Each row comes from the steps of one path. Every step used is in the known rows, and no mark comes twice. Write the path behind each row, first mark first.
In the rows, 128 means zero.
Known rows
demoge fara: [118  95 118 122  90 133 128 111  58 133 102  81 148 141 110 136 106 110
 133 127 150 120 102]
demoge fara lupu rodulu: [136  95  91 121  80 126 128 123  44 141  76  83 149 139 120 155 113 110
 119 116 174 143  93]
nezu fara: [121 102 129 136 146 120 136 120  53 144 110  89 174 135 116 173 115 105
 139 127 126 124 129]
lupu fara rodulu lizere: [108  94 121 132  66 121 158 101  86 182 103  71 179 143 107 148 128  89
 104 133 139 139 120]
lupu lizere rodulu: [ 98 112 106 115 100 122 120 150  44 170  89  93 201 140 112 151 126 154
 183 121  86 138  95]
demoge rodulu: [118 102  96 107 114 128 162 120  37 170  92  68 170 133 121 145 118 144
 129 116 111 141  82]
lizere fara rodulu lupu: [141 112  88 112 124 130 201 105  82 164 103  91 151 136 127 109 133 140
 111 134 152 152  87]
nezu lizere: [106 114 122 159 114 125 144  98  45 161  84 116 194 140 129 150 109 150
 183 140 110 137 109]
fara lizere lupu: [ 88 132 115 112 107 161 127 142  81 173  59 124 163 150  99 185 140 144
  98 110  99 147 105]
rodulu lupu: [132 117 108 111 129 119 138 133  72 138  91 116 146 116 154 154 135 125
 105 130 142 151  92]
fara rodulu lupu lizere: [137 109  87 130 111 121 168 137  97 170  81 100 166 133 149 152 141 134
 104 132 140 169  79]
demoge rodulu lupu fara lizere: [142  95 106  90  76 122 149 125  39 180  95  83 155 130 133 153 131 101
 108 112  92 157  90]
nezu fara rodulu lizere: [120 103 115 149 125 120 159 119  66 150 107  85 185 143 120 180 122 108
 111 134 134 146 120]
nezu fara lupu rodulu lizere: [128 104 106 144 125 113 139 137  34 143  85  93 183 137 128 198 125 108
 119 118 148 152 122]
fara lizere lupu rodulu: [ 88 124 100 111  95 155 130 135  72 184  62 120 167 146 104 187 144 145
  99 113 123 155  95]
rodulu lupu lizere nezu fara: [138 112  91 120 107 109 133 152  63 140  91 129 159 126 158 178 140 120
 151 129  86 156 114]
lupu rodulu: [105 100  88 130 116 119 148 114  59 171  91  87 172 127 131 149 132 146
 134 131 194 140  81]
demoge rodulu lizere lupu: [ 90 115  91  97  89 126 161 120  24 148  89  83 185 132 113 175 124 151
 111 124  93 158  87]
demoge fara lupu: [133 103 104 122  90 133 127 130  51 133  73  85 146 141 114 153 109 108
 117 114 150 136 104]
lizere nezu fara: [121 118  77 126 125 126 141 118  72 152  97 111 154 141 120 179 125 117
 163 128  92 138 138]

Which path is each row?
[ 90 104  88 134  92 120 171 111  41 154 104  93 183 133 127 142 135 156
 131 137 186 145  87]  lupu rodulu lizere fara
[ 91 117 108  78  95 122 130  97  71 159  85  95 170 131  87 175 128 104
 115 134 106 136 122]  lizere lupu fara
[131 112 110 121 113 113 135 155  65 138  86 119 165 123 159 162 138 134
 135 127 113 150  96]  rodulu lupu lizere
[105 107 112 136 110 124 166 143  56 154  94  98 188 144 120 131 126 163
 181 123 102 122 107]  lupu lizere fara
[101 117  84 141 100 123 141 154  71 160  76 115 180 145 129 166 132 156
 188 124  75 135 120]  lupu lizere nezu
[126 111  90 121 126 136 204  99  83 170 103  80 159 142 110 105 127 151
 122 131 155 140  90]  lizere fara rodulu
[103 130  95 137 100 162 135 146  90 184  63 127 149 156 115 173 141 144
 127 106  91 144 119]  fara lizere nezu
[129 118  65 129 121 127 155 114  85 166  94 105 155 144 122 177 128 116
 150 130  99 150 130]  lizere nezu fara rodulu
[ 97 114 119 123  83 118 134  80  44 167  84 117 196 138 106 173 113 122
 174 145  83 145 121]  nezu lizere lupu fara
[137 101 124 103  95 111 131 119  73 153 102 102 147 121 142 150 135  84
 107 130 132 144 113]  rodulu lupu fara
[138 108 112 107  77 125 127 130  81 170  91 121 139 130 139 162 143  83
 106 121 103 152 121]  rodulu lupu fara lizere nezu
[122  91 118 122  80 121 155  96  96 194 100  67 168 142 104 138 126  83
 111 129 141 133 119]  lupu fara rodulu
[109 111  90 143 105 117 137 152  62 155  87 112 184 146 127 181 129 138
 194 124  65 134 131]  lupu lizere nezu fara
[111 101 121 124  61 141 129 118  87 198  87 101 156 153 100 157 133  85
 131 112  90 128 142]  lupu fara lizere nezu
[ 88 121  76  85 113 122 139 104  62 156  78 103 173 126 107 181 135 148
 115 136 152 155  88]  lizere lupu rodulu
[100 117  97 149 107 134 178 120  92 162  85  86 181 142 124 153 132 148
  88 136 158 158  89]  fara rodulu lizere
[137 110 115 138 147 118 135 139  46 140  82  93 171 137 124 189 117 104
 121 114 126 141 129]  nezu fara lupu
[123 124  89 120 112 124 127 169  43 161  49  98 186 142 121 174 131 149
 142 105 103 159  99]  fara lupu lizere rodulu
[135 104 128 110  83 124 126 130  77 167  92 113 146 129 139 158 141  83
  97 120 117 148 114]  rodulu lupu fara lizere
[120 101 120 107  64 156 106 124  51 164  93  90 150 153  95 143 114 108
 129 113 118 132  96]  demoge fara lizere rodulu
[129 121  93 119 133 135 182 125  55 149  77  92 156 140 114 125 126 150
 127 116 142 139 105]  lizere fara lupu
[115 123  65 137 101 121 150 145  51 151  50 107 171 137 136 187 139 149
 108 115 163 171  99]  fara lupu rodulu lizere nezu
[ 65 123 119 113  77 124 139 114  58 132  91 103 189 135 100 185 131 125
 104 137 111 144 123]  rodulu lizere lupu fara
[133 111 104 146 103 124 183  84  52 170  97 114 184 142 133 126 117 148
 171 146 115 155  96]  nezu lizere fara rodulu lupu
[133 102  99 115  72 127 116 141  37 142  75  85 163 145 110 157 111 113
 143 114 121 142 100]  demoge fara lupu lizere rodulu
